Each row comes from the steps of one path. Every step used is in the known rows, and no mark comes twice. Write the path behind each row, first mark first.
Known rows
k-d: [ 29.3 -58.7  -3.9  51.3  72.1  -7.9   0.1  50.6  24.6  43.4 -10.6  10.9
   8.1 -46.1 -20.4  12.2  54.0 -33.2 -17.2 -50.7  41.7]
y-k-s: [  5.0 -21.6  -8.4  13.3 -15.2  -0.4  13.4  54.1 -16.9   6.0  -4.2 -14.7
   8.0 -28.2 -16.2  42.3  11.8  18.9 -11.3  15.4  12.9]
u-k-a-y: [-31.4  41.6   6.2  40.0  10.6 -38.0  27.4  -4.8   4.2  30.4  13.0  -3.9
 -13.9 -13.2 -49.4  21.2 -23.7  32.1   2.0 -22.2  -0.6]
y-u-k: [  8.1 -11.9  -1.3  -7.7 -28.4  48.9 -33.6  12.4  -9.1  -9.2  -2.5   9.1
  45.4  13.4   5.3 -23.5  16.9 -35.4  16.3 -14.2  -8.4]
u-k-a: [-37.7  -4.0   8.1  43.7  -0.9  -8.0  19.6  32.8 -25.2  30.6  28.1 -11.4
  20.3 -30.9 -43.0   7.0  -3.0   3.4  -8.8 -29.5  -4.5]
f-y-u: [ 31.4 -46.8  -5.4 -31.7  10.9  56.6 -27.5 -14.5 -11.4 -56.3  23.4  -0.4
  11.7  -3.1  31.1 -29.6  15.5 -35.9   6.2  30.3  18.0]
y-k-u: [ 43.8 -40.8   5.0  -2.4 -11.5  26.4 -19.4  52.1  10.0 -38.2 -30.6  20.9
 -11.4 -33.2  12.2  15.1   0.0 -33.9   2.2  -0.8  -8.2]
u-k: [  0.2 -30.6  32.3  41.0   3.9  17.5 -17.2  31.6  -3.2   5.0   9.2  -1.2
  22.0 -11.2 -24.5 -14.5  31.9 -26.3  -4.2 -40.0  11.3]
a-y-u: [ 57.0 -11.7 -18.9 -22.6  19.9  10.2 -27.8 -27.1  22.2 -22.0 -25.8  -9.8
 -11.3   8.2  23.7   4.4  -1.6 -12.7   3.5   6.4  18.0]
k-s-a-y-u: [  7.3  45.9 -21.2 -32.1  14.7 -30.7  30.3 -52.3  25.0  25.7  16.0  -4.5
 -26.2  38.5  24.9  24.7 -40.9  58.1  -1.3  37.7 -20.5]
s-y-u-k: [  0.1  20.8 -12.0  -9.0 -33.6  10.4 -20.8 -32.7  16.3  -9.6 -30.7  13.2
  34.4  29.7   1.0 -31.5  11.6 -14.4  15.8   8.6  -6.7]
f-y: [ 26.4 -62.3  28.9  15.5  42.1  24.4 -15.7   7.0 -10.8 -41.2  35.6 -10.2
 -10.7 -27.1   6.8 -14.7  31.7 -25.3 -15.6  -2.3  37.5]
l-y: [ 13.9 -77.8  18.2  13.4  36.3  -8.0 -40.6   6.0 -23.7 -37.8 -10.5 -47.4
 -32.7 -17.5  25.8 -17.9  30.7 -44.6 -29.5 -48.6  32.1]
s-a-y: [ 23.9   2.1  33.1   9.7  57.0 -49.8  26.1 -37.7  27.3  21.5   6.8  -4.2
 -55.7  19.2   3.1   1.6   0.0  21.2 -12.1 -13.2  15.5]
k-s: [ 21.4 -51.3  -2.3  44.2  26.4  -3.6  -4.9  39.8  -2.6  15.8  21.5 -33.9
  -0.9 -30.0  -6.3  42.1  19.3  11.8 -30.9 -14.6  23.2]
y-u: [ 51.2 -56.2 -19.6 -12.8   4.1  41.1 -34.8  13.4 -13.4 -21.1 -16.5 -11.4
  24.6  -2.3  26.5  -7.7  28.1 -44.0  -3.9  -2.8  13.3]
u-k-d: [-13.2  -8.5  15.6  60.5  34.4  -0.8  -2.4  47.4  25.9  52.9  -6.3  29.8
  28.6 -26.6 -35.6  -6.4  43.2 -23.4   2.8 -58.0  17.9]
s-a-y-k-u: [ 26.0  38.0  22.8 -30.2   4.5 -30.5  23.6 -17.5  35.0  -8.0 -22.6  41.2
 -63.2  10.5  20.5  12.9 -37.9  21.0  14.4  17.5 -28.5]

Write each row's path
[-29.7  16.2 -28.1  -4.4 -33.7  22.2   7.1  11.9 -28.5  16.8  13.8   0.7
  44.6  -2.7 -21.3  -2.9 -17.4  -7.8   6.8  -0.7 -22.9]
y-u-k-a
[-49.5  13.6  16.5 -28.6 -10.8 -50.3  32.7  -8.3 -34.8   5.3   7.7 -22.3
 -51.3  14.6  23.3   3.0 -13.4  30.7 -17.2  11.6 -11.1]
l-y-k-s-a
[ -6.6 -18.3 -10.3   7.1  -3.9  -9.1  31.7  51.2 -40.7   8.2  -8.6 -10.6
  -2.1 -39.5 -32.3  26.5   1.6   5.0 -10.3   4.5  10.8]
y-k-a
[-33.9  46.3 -38.8  -6.2 -36.9 -16.6  19.9 -31.3  -8.0  16.5  -5.4   3.1
  28.6  18.3 -20.4 -13.1 -25.1  16.8   4.9  21.4 -19.7]
s-y-u-k-a
[ -8.4  10.2 -18.4  11.7  -0.5  31.6 -14.9  31.6  21.1  37.5 -17.3  39.0
  56.4  -6.6  -8.4 -17.9  28.2 -35.7  25.3 -27.0  -2.8]
y-u-k-d
[ 40.1  -6.3  -4.3 -11.3 -17.7  -7.5  -6.8  10.5  28.5 -34.7 -49.6  22.9
 -28.8 -13.7   8.1   5.1  -2.3  -9.3  -0.1  14.1  -6.7]
s-y-k-u
[-41.7  46.4  -4.2 -20.2 -36.1   4.6  23.8 -14.5  -6.8  37.8  38.6   7.1
  27.9  38.6   6.7  -6.7 -20.3  31.3   8.4  18.9 -48.3]
y-u-k-s-a
[ 47.2   6.6   5.8 -12.6   0.2  -3.1 -14.8  12.1  39.7 -35.9 -45.2  25.3
 -44.3 -21.8   9.1  28.0 -24.8  -1.1  13.4   6.6  -3.1]
a-y-k-u
[-49.1  16.8 -15.0 -21.8 -41.2  11.0 -35.0 -16.6 -27.9 -16.4   6.1 -21.1
  14.9  17.4  26.9  -6.9 -16.5 -10.5   1.1 -10.0 -26.6]
l-y-u-k-s
[ -3.4 -43.9  17.2 -16.3  -2.6  -1.9 -23.2  19.5 -37.9 -49.0 -39.6 -21.9
 -30.4 -11.2  17.7 -14.6  24.6 -35.9 -11.9 -18.4  22.5]
l-y-k
[ 16.8  14.4 -44.1 -18.5  16.8 -10.7  11.3 -27.1   2.5   3.5  -8.7 -16.6
 -10.9  -2.6  -1.6  30.8 -35.2  16.8  -5.7  15.2   4.6]
k-a-y-u
[-11.6  67.5  16.4 -35.2 -12.0 -11.6  15.3 -55.2  20.2  16.2  -0.2  28.4
  -2.9  56.7  11.8 -31.9 -26.0  17.0  26.1  11.9 -30.3]
s-a-y-u-k
[-18.1  12.6 -24.7   1.4 -41.4  32.7 -17.1  15.0  -4.2  10.2  12.7  -2.0
  51.9   9.0  -0.8  11.5  -7.8   5.8   7.3   7.7 -24.5]
y-u-k-s
[-62.5  59.6   8.3 -35.3 -28.5  18.2  27.3 -42.2 -10.3   8.0  73.5  20.9
  20.9  39.5  16.6 -31.0 -32.5  34.8  21.0  52.4 -42.9]
f-y-u-k-s-a
[-24.8  -7.6   3.8 -29.4 -34.3  29.3 -52.1 -20.2 -27.9 -37.9 -16.1 -10.7
  15.4  20.8  29.2 -43.0   2.7 -51.1  11.5 -25.3  -8.9]
l-y-u-k
[ 18.9 -16.6 -16.3  42.4  26.4 -44.4  10.5  -3.5  20.6  13.9  -0.4 -28.1
 -13.5 -11.2 -13.4  24.3  13.8  35.0 -31.5   5.3  19.1]
k-s-y
[ 10.2  33.6  31.3 -17.6  14.5 -41.2  40.8 -18.0  11.8   9.1 -19.0  15.1
 -49.6  20.9  -1.6   3.4  -4.9  33.0   5.8  15.6   9.8]
s-a-y-k
[-26.7  29.8  -0.2  48.4 -12.1 -32.6  12.5  -8.0  18.8  28.0   3.0 -10.2
   9.6   1.6 -30.5   9.8   0.4  40.8 -13.2  -0.6   0.1]
u-k-s-y
[-49.9  28.1 -14.4 -19.9 -27.9  38.0  12.3 -15.5 -34.8 -20.7  48.7  10.7
  30.6  -3.6  -6.6 -24.8 -29.1  -3.1  17.2  31.9 -18.7]
f-y-u-k-a
[ 11.6  32.9  -1.4 -12.7 -14.1  18.9 -28.2 -28.0  22.2  -9.7 -23.0  15.2
  17.0  23.6   3.9  -9.1 -10.0  -3.0  26.4  -1.6  -4.9]
a-y-u-k
[ 11.0 -35.7  26.8  -9.7   3.2  31.8   1.1  20.1 -23.1 -46.9   8.9  12.6
  -7.8 -24.7   0.4 -15.4  20.2 -19.8   7.0  28.9  33.5]
f-y-k
[  1.1  27.1  15.0  18.5  45.5 -65.9  41.6 -32.1  26.8  42.4  26.8 -16.2
 -50.6  10.8  -2.8  34.1 -20.9  68.7 -22.7   4.2  -4.1]
k-s-a-y
